Each row comes from the steps of one path. Every step used is in the known rows, and no mark comes twice. Write the path behind each row, first mark first.
Known rows:
puzev > lufem > vumuv > runitaf > vapuzir > takup > pivolo: [ 14.2  68.0  25.5 -79.7  35.5   6.9   6.3   6.8 -53.8  35.5 -17.0  -0.4
   0.4 -10.0  10.4 -20.2 -24.5   7.1 -42.7 -46.4 -13.1  -1.7   7.7   1.4
 -14.1 -21.0  30.1]
puzev > lufem: [ 25.5  26.1  19.9 -10.8 -16.7  -3.9  -9.2  26.3 -30.4   1.6  28.7 -15.1
 -36.7   7.8  14.3 -11.7 -29.7  24.4 -29.5 -44.4 -17.0 -20.7  -5.5  -1.4
  -8.8   5.2  27.5]
puzev > lufem > vumuv > runitaf > vapuzir > takup > noki: [ 14.9  66.3  23.6 -63.2  12.6  -2.9   9.8  10.3 -54.2  17.8 -20.2  -6.0
   4.3 -12.8  16.9 -23.7 -29.4   9.4 -43.7 -35.2 -10.1  -5.6  20.9 -10.6
 -10.7 -21.9  43.9]
runitaf > vapuzir: [ 16.2  36.0  23.4 -16.3  35.5 -11.6  -4.3  23.2 -26.1  14.2 -19.0   8.3
  24.5 -24.8  -7.0 -37.5  -5.3 -12.6  19.8  20.7 -14.9   8.4 -22.0   6.4
  16.0   8.9 -13.8]
lufem > vumuv: [-11.4  44.7  38.9 -42.7 -10.6 -21.4  -9.3   9.7 -17.3  32.8 -21.6   1.9
  -8.0   0.6   1.6 -14.7   5.0 -13.5  -9.4 -33.7 -22.3 -28.2 -18.2  -0.5
  20.6 -16.4  17.4]
lufem > vumuv > runitaf > vapuzir > takup > noki > ribot: [-26.8  82.6  22.8 -59.3  52.0 -16.0  -3.6  -3.9 -29.4  23.2 -65.0  17.9
  23.6 -23.0  15.5 -32.3  -6.0 -21.8  -8.1 -18.2 -26.4  -4.1  20.3 -14.6
  -1.4 -22.9  19.0]
gelus > noki: [  4.1  -0.2  21.6  23.9 -24.2 -47.2 -25.1  27.7   6.4 -27.5 -11.0 -24.2
 -27.7   6.3 -10.3  -8.7   0.7  -2.3  16.5 -52.1  -3.8 -15.8   7.5   1.0
 -31.8  17.2  -5.2]
puzev > lufem > vumuv > runitaf > vapuzir > takup > noki > gelus: [  6.4  60.9  30.5 -67.9  15.3   1.6  -0.5   3.5 -47.2   2.3 -25.9  -5.8
  17.1 -11.9  19.7 -25.4 -40.2   7.3 -51.9 -47.1 -29.3  -3.9  26.7  -5.1
  -9.3 -23.6  43.6]
nupizu > vapuzir > runitaf > vumuv: [-13.5  34.0  16.8   9.5  33.2 -10.1  -2.6   9.4  -8.6  33.6 -32.2  17.4
   9.7   5.6 -13.3 -52.8 -15.2  -7.4  -8.8  13.8  30.1  10.7 -16.6  15.6
  18.7  15.1   1.4]
pivolo > takup > vapuzir > runitaf > vumuv: [-15.6  30.7  17.3 -26.7   0.3 -13.5 -17.2  -8.3 -24.4  62.9  -9.7  27.2
 -10.2 -21.9  14.4 -44.5   2.5   5.1 -13.4  -5.2 -22.8 -26.7  -6.1   5.8
   6.9  -6.1 -11.2]
gelus > noki > takup > vapuzir: [-19.8   7.7  33.3  26.3 -21.2 -40.8 -21.3  30.9  -5.8 -19.7  -5.6 -23.5
 -34.4 -11.4  19.9 -26.0  -2.7   9.7  17.8 -48.1   6.2 -21.1  56.5   0.8
 -32.8   9.0 -21.2]
nupizu > vapuzir: [  3.0  23.5  35.3   9.3  36.3 -23.0 -24.4  36.5  -5.7  14.3 -26.9  -6.3
  17.6  -8.2  -2.0 -31.9   7.8 -20.8   8.9  24.4  13.5   3.4   1.5  12.7
   6.1  10.8  -3.7]
vumuv > lufem > puzev: [-28.4 -18.8  15.1 -46.2  -8.1 -27.5   8.1   8.5  -3.2  26.4  13.1 -35.4
  -5.2  -3.6  15.3   4.0  14.0   4.0   1.9 -18.8  -8.5 -52.1 -40.9 -17.7
 -16.4  -1.7  -5.7]
lufem > puzev: [-20.6  13.4  13.9 -39.6 -14.3 -42.4   7.4  -4.3   3.9  17.7 -16.0 -45.1
  -0.1 -19.1  22.4   3.8  13.5  -2.2  -0.3 -14.5 -21.8 -44.9 -20.9   1.9
   3.3 -16.2 -18.5]
pivolo > takup > vapuzir > runitaf > vumuv > lufem: [-21.9  14.4  18.2 -35.6   2.8  -6.9 -12.5  -5.7 -25.5  65.7   3.7  28.7
 -10.6 -15.7  14.5 -42.1   1.6   9.0 -11.2  -8.6 -17.6 -33.5 -19.6  -2.8
  -4.7  -0.3  -6.4]
takup > vapuzir > runitaf: [-10.8  -3.6  42.6   8.0  28.3 -24.7 -12.8   8.5 -14.2  39.3   7.4   6.8
  -3.9   4.0   6.3 -40.3  -8.6  22.5 -14.2 -12.7  -0.4 -17.9   3.3  -8.4
 -20.1   5.2 -24.3]
puzev > lufem > vumuv > runitaf > vapuzir > takup: [ 13.4  61.5  19.2 -75.3  28.4  -1.3  22.7   8.6 -59.7  28.7 -23.7  14.6
  -4.5  -8.8  22.6 -24.6 -32.4   3.3 -40.2 -47.6 -22.8  -9.8  -3.2  -3.5
   1.7 -15.1  37.1]
noki > takup: [-26.5  41.5   2.5   2.7 -25.7 -28.4 -19.9  26.5 -23.1   3.0   5.9   2.6
 -37.1 -13.8  31.3 -25.3   3.7  -3.3   8.5 -19.9  -8.7 -22.9  46.8   8.6
  18.2 -15.3  -2.2]
ribot > noki: [-10.8  20.2  18.8   5.5 -44.7 -56.7 -13.3  36.1  -3.8 -11.8  -4.4 -44.7
  21.7  -6.7  -2.6   1.9  -6.2 -16.9   5.5 -45.2   5.1 -16.3 -24.0  -5.7
 -26.6  -0.4 -14.2]
pivolo > takup > noki: [  3.0  37.4  10.7  -9.6 -47.7 -35.7 -58.1  12.8  -7.0  13.8  -1.3 -11.8
  -1.0 -34.9   8.3 -15.4  25.6 -10.2   0.8  12.7 -19.3 -25.7  36.9  -3.6
  -2.9 -28.6  13.1]
noki > takup > vapuzir > runitaf > vumuv: [-44.9  39.8  19.3   1.5  -1.9 -11.6   0.3   4.6 -29.1  32.5   5.9  15.2
 -32.0  -9.4  27.2 -53.4 -15.8  19.5 -10.0 -19.1   8.6 -18.6  39.9   5.4
  14.2  -3.9 -18.9]
vapuzir > lufem: [-13.2  -0.2  25.5  13.4  -8.8 -22.4 -19.9   7.4 -22.6 -12.1   5.9 -24.3
 -26.3  -3.9   3.8 -12.2 -11.5  19.5 -14.3 -10.5  13.4 -26.7 -28.8  -8.9
 -39.2   1.2  -9.5]
runitaf > vapuzir > takup: [ 32.5  32.9   9.6 -51.3  45.0 -31.6   7.0  19.5 -43.0  20.3 -27.5  -2.4
  12.8 -38.0  -7.0 -47.6   9.2 -20.9   7.3  23.4 -21.6  16.3 -20.0  12.9
  17.7   2.2 -14.8]
nupizu > vapuzir > lufem > vumuv > runitaf: [-30.5  31.6  44.8  -4.0  48.0 -12.1 -11.3  10.7 -23.8  15.1 -54.2   1.0
  23.1  -5.5  10.6 -25.2 -12.9 -11.5 -16.2  10.6  32.5  -8.0  -8.1  -3.2
 -27.6  -4.0   8.0]
vumuv > runitaf: [-34.6  35.3   6.1  -5.7  33.0 -27.4 -11.7  12.6 -20.9  21.5 -25.9  32.7
  -1.8   8.6  17.9  -5.6   2.8 -22.1   1.9 -28.6 -16.6 -18.6  27.4  -5.8
 -11.4  -8.4   2.2]
puzev > lufem > vumuv > runitaf > vapuzir: [  4.4  63.5  28.4 -54.3  22.5  11.7  15.2  10.9 -48.9  27.1 -21.0  18.5
   1.6   0.0  23.7 -17.8 -41.8   9.8 -33.4 -50.3 -18.8 -13.6  -4.8  -7.6
   1.0 -11.8  40.9]
lufem > vumuv > runitaf > vapuzir > takup > pivolo: [-18.2  73.2  28.2 -82.0  55.7 -13.0  -0.9  -3.0 -38.5  52.1 -54.1  18.3
  27.9 -19.9   0.1 -25.5   7.3 -30.5  -9.7 -17.4 -13.6   0.6   9.7   4.4
  -1.7 -28.9   5.1]

Which path is each row?
[ -6.1  54.7  25.1 -45.5   1.6   3.8   5.8  10.9 -42.1  24.6  -9.0  13.1
 -20.1  14.0  26.5  -6.2 -34.3  12.4 -42.6 -68.0 -19.9 -28.0   1.7 -10.1
  -5.0 -14.7  46.8]
puzev > lufem > vumuv > runitaf
[-38.0  57.9  30.3 -46.4  17.6 -18.0  -1.8   1.6 -25.4  41.0 -44.4  31.8
   4.4   6.6  16.2  -7.0   0.9 -24.4 -10.7 -44.0 -20.4 -27.9   5.5  -7.7
   9.3 -24.6  19.5]
lufem > vumuv > runitaf
[-15.6  46.0  23.2  27.0  -3.2 -20.7 -57.5  14.7  18.7 -28.5  -1.3 -33.2
 -13.2 -10.9   5.8 -20.4  -3.6  10.7   4.8  -9.0 -15.7 -16.6  39.0 -20.2
 -26.5  -3.5  10.3]
takup > noki > ribot
[-17.1  16.8   9.0  25.7 -44.3 -44.7 -23.2  30.8  -5.7 -32.1  -8.5 -19.1
 -43.5  -6.0  15.6 -18.0  -1.3   0.8  21.2 -54.5   4.8 -20.0  48.8   6.5
 -19.5   4.6  -4.3]
gelus > noki > takup
[-29.4   9.7  -1.9 -12.3  -5.4   0.0  10.7  -5.2 -17.8  39.5  12.8  25.6
 -25.8  24.7 -13.7 -38.8 -19.1  14.1 -15.2 -33.3  14.3 -15.7 -45.6  -5.0
   7.1  13.3   7.8]
vapuzir > runitaf > vumuv > lufem
[ -9.7  53.3   4.5 -49.9  79.5 -22.9  -7.6   9.2 -38.9  32.9 -42.1  18.4
  28.1 -24.7  -1.1 -29.4   9.5 -31.6   2.4   3.3 -11.3  15.9  27.3   6.8
 -20.2 -13.6 -16.2]
vumuv > runitaf > vapuzir > takup > pivolo
[-38.9  32.2  10.1 -24.7  53.6 -17.0  14.4 -10.5 -33.7  13.0 -50.5   5.8
  33.7 -24.3  24.8 -12.8 -17.5  -6.9   1.6   4.9   0.8 -14.7  -9.1  -8.9
 -32.3 -10.8 -18.4]
vumuv > runitaf > vapuzir > lufem > puzev
[ -8.7  32.5  18.1 -11.1 -47.0 -30.4 -68.0   6.8  -1.0  -4.6  -8.1 -13.8
  15.5 -33.6  11.0 -19.1   9.1 -13.9  -8.6   0.0 -48.4 -22.9  46.9   2.7
  -3.7 -30.1  12.1]
pivolo > takup > noki > gelus
[ 16.1  26.8  13.0 -50.7  20.2 -40.8 -32.8  12.9 -19.6  26.1   5.2 -36.4
 -22.4 -20.1 -15.9 -21.5  33.9 -13.5 -15.4  -8.4  -8.6   0.0  14.6  18.8
 -20.5 -17.5 -17.6]
vapuzir > takup > pivolo
[-26.9  69.2  30.1 -54.7  42.6  -8.0   8.4   1.1 -34.7  42.3 -56.5  39.1
  30.3  -9.8  10.5 -23.0  -7.8 -27.9  -1.2 -22.6 -20.2 -10.0  -3.7  -5.2
  15.2 -18.6  13.8]
lufem > vumuv > runitaf > vapuzir
[-29.2   2.3  40.9 -11.7  28.1   0.1   5.4  -1.4 -18.9  53.7  13.3  14.3
 -12.0  11.4  -5.8 -45.8 -15.8  25.6 -18.3 -18.1  12.5 -20.9 -26.1 -12.0
 -12.3  18.0 -17.5]
takup > vapuzir > runitaf > vumuv > lufem
[-21.4  47.7  10.0 -19.1  63.0 -14.3   0.9  14.5 -33.1  24.0 -43.8  38.5
  31.3 -11.1   9.6 -23.4  -8.4 -28.2  14.2   0.2 -14.4   4.0  13.7  -3.7
  -3.6  -1.2  -6.3]
vumuv > runitaf > vapuzir
[-47.9  20.0  38.0  11.1  -9.2 -33.1 -11.5  13.2 -20.6 -16.2 -29.8 -12.7
 -29.5  -8.1  31.7 -20.1 -15.4  13.5   1.2 -60.4  18.5 -29.8  53.5 -10.1
 -54.6  -4.7 -11.5]
gelus > noki > takup > vapuzir > lufem > vumuv > runitaf
[-62.6  20.1  14.6 -20.1 -49.4 -42.4  23.6   9.9 -14.1  15.4   2.0 -49.7
  16.1 -18.8  27.2 -18.9 -20.7  11.2  -6.0 -49.8  30.7 -36.7 -11.2 -13.5
 -29.9  -7.2 -29.8]
ribot > noki > takup > vapuzir > runitaf > vumuv > lufem > puzev
[ 32.6  35.8  16.7 -36.7  27.2 -35.1 -10.1  19.7 -34.7   3.6 -21.0 -23.7
  25.0 -45.5 -16.7 -46.7  12.3 -13.7   4.5  38.7  -4.0  20.9   9.7   2.9
   4.8  -6.3  -9.3]
runitaf > vapuzir > takup > noki
[-39.7  -2.1  37.2 -31.0  24.1  -6.8  21.6 -13.9 -12.6  56.9   5.8  -7.6
  -4.4   2.3   5.4 -36.4 -13.1  28.4 -21.0 -17.4   8.9 -33.7 -36.3 -12.4
 -14.3  10.7 -25.8]
takup > vapuzir > runitaf > vumuv > lufem > puzev
[-28.1  36.2  12.9  -6.1  60.2  -9.3   0.4   4.8 -39.1   9.8 -41.8  27.9
  24.8 -13.6  12.7 -21.6 -20.0 -10.2   4.3   1.4   1.9   0.1   0.2  -9.5
 -32.7  -1.3 -10.3]
vumuv > runitaf > vapuzir > lufem
[-19.8  61.7  -0.4 -28.1  74.2 -24.8  -8.5   6.7 -30.5   4.7 -52.2  18.1
  24.1 -28.4  15.1 -34.1  -4.2 -22.7   5.6   4.0 -23.6  10.7  40.8 -10.7
 -20.6  -8.2  -1.5]
vumuv > runitaf > vapuzir > takup > noki > ribot
[ -8.6  44.5  -0.5 -43.7  70.5 -29.2   9.3  13.7 -45.5  25.5 -50.2  32.7
  23.3 -23.6  10.5 -31.7   2.2 -34.4   4.1   1.1 -19.8   8.4  17.2   2.5
  -3.4  -7.7  -9.1]
vumuv > runitaf > vapuzir > takup
[ 30.5  40.3  17.5 -55.4  53.6 -22.1 -15.4  15.6 -34.3  26.4 -17.0 -20.6
  20.1 -40.7 -22.0 -43.7  17.0 -17.7   3.8  25.2  -9.5  24.6  -6.0  19.6
  -4.1  -5.8 -24.5]
runitaf > vapuzir > takup > pivolo
[-24.3  14.2  28.6   1.2 -44.5 -54.2 -27.0  24.4   6.9 -37.2 -14.1 -47.4
  41.6  -4.3   3.0  -1.4 -26.4 -20.4  -8.0 -61.7 -30.9 -14.1 -11.4   2.2
 -26.2  -3.0 -13.1]
ribot > noki > gelus
[-39.4   8.9  -5.3 -30.2 -12.1  -9.7  24.0 -20.5 -11.3  43.1   4.2   5.0
 -18.5  15.0  -3.7 -29.4 -15.2  15.7 -19.4 -32.1  10.7 -30.2 -51.4  -5.3
   6.6   4.6  -0.8]
vapuzir > runitaf > vumuv > lufem > puzev
[-37.8  24.3  18.0  12.7 -44.7 -54.9  -5.6  28.4 -16.3  -0.2   0.2 -33.4
  16.0 -16.3  24.8 -24.8 -19.0   6.2  -2.4 -45.5  21.7 -20.3  22.5  -8.0
 -30.7 -10.3 -27.0]
ribot > noki > takup > vapuzir > runitaf
[ 24.7  32.5  23.5 -40.9  27.6 -31.2 -18.8  14.4 -28.7 -10.8 -26.0 -25.7
  38.6 -44.8 -11.5 -49.5  -1.1 -17.3  -4.7  28.0 -27.5  22.9  17.9   7.9
   4.6  -7.6  -8.4]
runitaf > vapuzir > takup > noki > gelus
[-31.0  45.5  12.2   2.3 -55.6 -49.2 -31.9  34.4  -6.0 -11.0   8.0 -56.0
  13.3 -20.2   8.1  -3.8  -1.6  -9.6   7.5 -46.6  21.5 -11.3  33.9   6.8
 -36.5 -21.7 -24.0]
ribot > noki > takup > pivolo
[-32.9  32.1  38.8 -38.3  13.3 -16.6 -22.2  -8.4 -36.9  48.2 -29.6  20.9
   2.6 -30.4  36.1 -21.7   3.0   1.4 -19.0  -8.6 -19.7 -43.1   2.8  -9.2
 -30.5 -22.9  -7.3]
pivolo > takup > vapuzir > lufem > vumuv > runitaf
[-16.6  69.3  27.2 -64.9  35.5 -23.9   2.2  -0.2 -39.5  32.7 -55.7  13.3
  32.7 -22.6   5.3 -28.5   5.4 -27.6 -11.3  -7.9 -10.5  -0.2  22.8  -9.3
   5.9 -30.2  18.1]
lufem > vumuv > runitaf > vapuzir > takup > noki
[-16.6  45.2  11.4 -36.7  56.8 -28.9 -11.9   6.1 -33.2   1.2 -49.7  12.5
  42.7 -27.7   6.9 -33.1  -8.4 -32.0  -7.1   1.9 -28.6  14.5  49.0  -1.2
 -12.8 -17.1  -3.1]
vumuv > runitaf > vapuzir > takup > noki > gelus
[-42.3  30.0  31.5 -18.6   7.4 -15.4  -6.5  -9.3 -33.6  11.0 -31.1   5.0
  -9.8   2.0  17.6  -6.3 -17.5   6.5 -25.1 -33.2   9.6 -32.4 -19.6 -15.5
 -35.1 -17.9  10.1]
vapuzir > lufem > vumuv > runitaf
[-53.1  24.0  18.5  -1.9 -44.0 -35.4  10.7  22.4 -20.1  11.8  11.0 -27.9
   8.3  -8.4  16.6 -27.0 -25.4   7.7  -5.0 -51.0  32.4 -23.7  -5.1 -12.0
 -28.3   1.1 -21.7]
ribot > noki > takup > vapuzir > runitaf > vumuv > lufem
[-39.3  16.3  67.0 -18.9  41.7 -12.6  -7.1  -5.5 -30.3  30.5 -21.2  -2.7
   2.5  -5.4  18.8 -21.5 -14.6  18.5 -27.1 -16.6   9.5 -34.3  -7.4 -21.3
 -45.3  -7.2 -17.4]
takup > vapuzir > lufem > vumuv > runitaf
[ -9.8  48.3   4.4 -33.7  56.6 -32.7  -2.6  11.9 -40.4  13.6 -44.3  15.7
  31.0 -28.6   4.7 -31.3   8.0 -28.2   2.3  12.6  -6.6  12.6  40.0  -5.7
 -13.6 -15.7  -2.4]
vumuv > runitaf > vapuzir > takup > noki
[-48.7  22.9  18.8  -7.8   0.0  -4.2   2.9   8.8 -30.2  38.0  18.0  15.6
 -32.5  -4.0  25.1 -51.2 -13.2  23.6  -8.2 -22.7  14.1 -26.7  26.7  -4.6
   2.5  -0.2 -14.4]
noki > takup > vapuzir > runitaf > vumuv > lufem
